Every row comes from one small tree of marks. The marks that hang from a mark follow it in brackets, in the order of their numbers. Every link used is in the known rows. Which tree was each row made from?
Known rows
J_366{J_780{J_981}}: [16,-5,4,16,3,-12,-2,-15,-23,6,10,-34,-7,1,30,-17,-3,3,9,31,-28,-13,3,-12,2,15,-11,-3]
J_366{J_780{J_526{J_672{J_620{J_143}}}}}: [22,4,13,12,18,8,7,-5,-15,9,-13,-37,10,24,19,-16,3,8,-16,24,-42,0,34,-13,-30,-22,15,13]
J_672{J_620{J_143}}: [8,6,12,20,-1,-19,9,1,-5,6,-8,-24,-5,13,2,-6,7,-4,6,16,-32,-26,14,-20,-19,-29,-9,0]
J_886{J_143{J_620}}: [3,-7,-6,14,4,-15,8,1,-14,0,-10,-18,7,10,-4,3,21,14,26,-2,-25,6,-2,-19,11,-16,14,4]
J_526{J_780{J_981}}: [27,-2,7,10,-4,-20,-1,-20,-9,0,15,-14,-20,-10,18,-10,9,1,18,19,-29,6,-8,-9,5,-9,-12,2]
J_275{J_780{J_526{J_672{J_620}} J_981}}: [29,19,2,40,8,-6,-21,-32,-17,19,-2,-23,-11,15,49,-19,16,-9,3,6,-36,6,12,-3,-4,-5,-29,9]
J_981{J_780{J_526{J_672{J_620}}}}: [26,10,5,10,11,-3,-16,-20,-18,4,3,-22,-7,16,30,-16,11,4,14,-8,-36,9,18,-8,-6,-31,11,-2]
J_620{J_143{J_886} J_478 J_672{J_526}}: [-20,5,14,-4,24,-16,22,2,-16,-2,-22,-17,2,1,14,-12,5,14,13,-29,-8,5,9,-15,-8,3,23,6]
J_366{J_780}: [5,-14,0,2,-3,-9,3,-7,-18,4,6,-29,9,-1,19,-14,-4,9,11,28,-31,-14,10,-20,-6,6,3,3]
J_981{J_780}: [5,-6,7,-2,-4,-29,-9,-11,-10,-2,21,-16,-6,-3,19,-13,9,6,34,1,-25,-5,2,-15,4,-15,6,-12]
J_672{J_526{J_780{J_275}}}: [12,-1,0,-11,10,-9,10,-17,-19,-8,5,-7,-12,-9,7,-26,7,1,15,31,-28,-4,2,-24,-25,-25,-11,-2]
J_620{J_672}: [-3,-10,1,0,-4,-18,5,1,-21,6,-3,-29,-2,-5,12,-1,6,3,17,-8,-26,-10,2,-18,4,-1,-3,3]
J_886{J_143{J_620{J_478 J_672{J_526}}}}: [-23,-1,-8,-1,22,-6,8,-7,-30,5,-24,-10,6,11,12,-3,7,8,11,-43,-9,11,0,-10,14,7,21,9]
J_478{J_620{J_143{J_886} J_672{J_526}}}: [-10,15,27,-5,11,-7,7,2,-8,10,-17,-15,-13,1,8,-24,-4,10,10,-13,-27,2,8,-30,-28,-10,10,5]
J_478{J_620{J_672}}: [0,-3,12,-4,-8,-9,-11,-1,-15,19,-1,-26,-10,-2,13,-8,1,-5,4,-8,-37,-7,3,-23,-1,0,1,6]
J_478{J_620}: [13,-1,9,9,-13,-12,-13,-6,-8,12,8,-17,-11,4,12,-16,8,-2,13,16,-37,-16,2,-23,-7,-10,1,4]
J_981{J_780{J_526}}: [13,0,8,1,2,-22,-15,-14,-6,-3,14,-9,-10,5,28,-26,0,8,24,5,-21,0,6,-1,3,-21,11,-6]
J_143{J_620{J_672{J_526}}}: [-14,-5,-1,-3,11,2,1,-11,-28,13,-13,-10,-4,1,8,-12,-1,14,29,-18,-13,1,-6,-19,-6,-6,5,10]
J_672{J_526{J_780{J_981}} J_620}: [23,21,3,19,6,2,-8,-33,-17,10,-1,-1,-33,1,30,-26,-9,-6,9,14,-29,-10,-6,-9,-14,-9,-31,2]
J_366{J_780{J_275 J_526 J_981}}: [26,4,4,15,20,-10,-5,-17,-29,-1,3,-32,-9,9,23,-31,2,-4,-8,48,-27,-10,12,-6,-8,-2,-7,-9]
J_275{J_780{J_526}}: [4,1,2,16,-7,-23,-12,-16,-1,7,7,-11,0,4,36,-27,3,5,20,16,-23,-4,6,-4,-3,-4,-15,10]
J_780{J_275}: [11,-7,-3,8,2,-23,9,-1,-21,-8,4,-28,0,-1,-3,-8,22,-4,17,31,-30,-21,6,-24,-11,-20,-6,-10]
J_478{J_620{J_143}}: [7,0,23,4,-10,-19,1,5,5,10,6,-20,-10,8,1,-17,8,-2,4,19,-38,-16,12,-24,-17,-27,4,0]
J_478{J_620{J_143 J_672{J_526{J_780}}}}: [-5,8,28,-24,0,-7,6,-7,-2,11,1,-6,-18,-5,12,-26,-10,-1,-7,-2,-37,9,7,-27,-28,-22,2,11]
J_366{J_780{J_526 J_981}}: [24,3,6,18,10,-6,-11,-17,-21,6,4,-25,-11,9,35,-30,-13,7,-2,32,-24,-11,6,2,1,7,-4,3]
J_886{J_143{J_620{J_672}}}: [-7,-8,-3,5,6,-16,10,5,-24,6,-19,-25,10,6,-3,12,15,9,18,-24,-23,13,0,-21,16,-7,13,6]
J_526{J_672 J_780}: [25,-16,2,-5,-3,-5,11,-12,-14,-3,10,-24,1,-9,11,0,23,14,20,10,-42,22,5,-22,-6,-23,13,14]
J_672{J_526 J_620{J_143{J_886} J_478}}: [-2,20,9,19,24,-10,14,-7,-13,0,-26,-7,-5,15,15,-17,4,6,14,-8,-12,-11,13,-14,-21,-6,16,7]

Which tree is each row?
[-5,-5,4,2,22,-14,8,-4,-31,3,-26,-15,10,-1,3,10,21,18,34,-34,-8,29,0,-14,16,13,55,16] : J_143{J_620{J_478 J_672} J_886}
[-14,2,2,0,29,1,6,-12,-34,5,-28,-3,3,1,11,-6,8,21,36,-38,0,22,-4,-15,3,16,42,14] : J_143{J_620{J_478 J_672{J_526}} J_886}
[23,9,3,2,14,-11,6,-27,-24,-8,10,-10,-27,-8,16,-28,7,-6,10,32,-26,-2,-5,-15,-16,-18,-25,-11] : J_672{J_526{J_780{J_275 J_981}}}
[0,14,8,17,6,-6,9,-5,-8,7,-11,-12,-13,16,12,-22,-6,-1,8,12,-24,-34,12,-18,-31,-26,-20,0] : J_672{J_526 J_620{J_143}}
[-5,-1,20,0,8,-27,25,13,-10,-5,-14,-34,3,-4,-3,2,11,16,20,-9,-23,8,9,-25,-7,-12,19,3] : J_620{J_143{J_886} J_672}
[44,10,2,16,17,-6,3,-24,-34,0,4,-34,-15,0,10,0,31,-14,0,25,-49,14,7,-23,-14,-26,-12,-5] : J_526{J_672{J_620} J_780{J_275 J_981}}
[11,8,26,8,1,-19,6,7,4,3,-7,-21,-7,3,-5,-13,13,10,19,14,-35,3,10,-27,-18,-23,20,3] : J_478{J_620{J_143{J_886}}}
[25,-1,15,2,6,-6,18,-5,-6,1,-3,-28,-1,5,4,1,25,2,1,11,-47,16,20,-25,-26,-38,7,12] : J_526{J_672{J_620{J_143}} J_780}
[-13,8,24,-9,2,-8,2,-1,-6,17,-5,-14,-13,5,11,-27,-7,-1,-4,-6,-30,-14,12,-25,-23,-16,-6,2] : J_478{J_620{J_143 J_672{J_526}}}
[0,6,30,-4,5,-19,10,12,-5,8,-13,-28,-4,-2,-2,-7,9,8,9,-8,-35,10,12,-31,-15,-10,21,5] : J_478{J_620{J_143{J_886} J_672}}
[-18,-4,-3,-4,10,-8,1,-11,-28,6,-8,-13,-4,0,26,-13,-3,2,8,-27,-11,-13,3,-9,3,16,4,8] : J_620{J_478 J_672{J_526}}
[-12,-7,3,-19,19,-1,2,-21,-25,9,-9,6,-3,-6,17,-9,3,11,17,-29,-11,25,-4,-10,1,5,32,20] : J_143{J_620{J_478 J_672{J_526{J_780}}}}
[3,21,10,21,15,-8,14,-3,-10,0,-24,-11,-11,10,6,-21,-2,11,21,6,-20,-15,9,-25,-33,-23,-5,0] : J_672{J_526 J_620{J_143{J_886}}}
[14,10,5,30,-3,-25,-20,-26,-5,11,12,-12,-15,4,43,-29,4,-2,14,17,-22,-3,-1,5,8,2,-32,2] : J_275{J_780{J_526 J_981}}
[30,11,4,8,24,-7,-11,-18,-28,-4,0,-30,-3,16,19,-18,23,-7,6,9,-40,6,23,-16,-17,-39,12,-13] : J_981{J_780{J_275 J_526{J_672{J_620}}}}
[0,-5,7,3,13,-10,9,-1,-26,6,-23,-21,6,-5,-4,9,16,23,41,-20,-16,25,-4,-24,5,1,31,11] : J_143{J_620{J_672} J_886}
[9,8,7,-9,18,-11,6,-22,-32,1,3,-19,-24,-14,16,-19,2,-8,2,9,-26,5,-4,-18,-10,-8,-26,-9] : J_620{J_672{J_526{J_780{J_275 J_981}}}}
[-8,6,10,-4,-2,2,-13,-11,-20,20,-4,-13,-17,0,23,-25,-11,-2,3,-12,-29,-13,2,-22,-14,0,-8,5] : J_478{J_620{J_672{J_526}}}
[-16,-11,15,-4,8,-31,17,9,-12,2,-6,-29,6,4,9,3,13,-1,-2,-18,-19,-5,15,-10,3,-2,20,7] : J_620{J_143 J_478 J_672}
[11,14,18,-5,1,0,-16,-28,-16,18,5,-6,-35,-9,30,-28,-13,-8,-1,-6,-34,9,-9,-14,-5,4,-19,6] : J_478{J_620{J_672{J_526{J_780{J_981}}}}}
[15,-4,0,16,-1,-10,-8,-18,-8,8,6,-22,7,5,36,-19,21,9,17,7,-33,13,14,-11,-5,-12,-5,15] : J_275{J_780{J_526{J_672}}}
[24,-3,4,-6,19,-14,-5,-12,-25,-12,13,-30,0,8,14,-18,29,3,14,11,-35,16,20,-14,-11,-41,19,-12] : J_981{J_780{J_275 J_526{J_672}}}
[18,-1,13,-1,13,-11,16,-8,-8,0,-4,-22,6,9,10,6,29,-2,-8,-3,-40,20,23,-16,-12,-25,25,18] : J_526{J_672{J_620{J_143 J_478}} J_780}
[31,6,-5,24,8,9,-6,-10,-20,8,-13,-27,-3,19,20,-11,11,4,4,5,-37,-6,16,-11,-12,-24,4,14] : J_780{J_526{J_672{J_620}}}
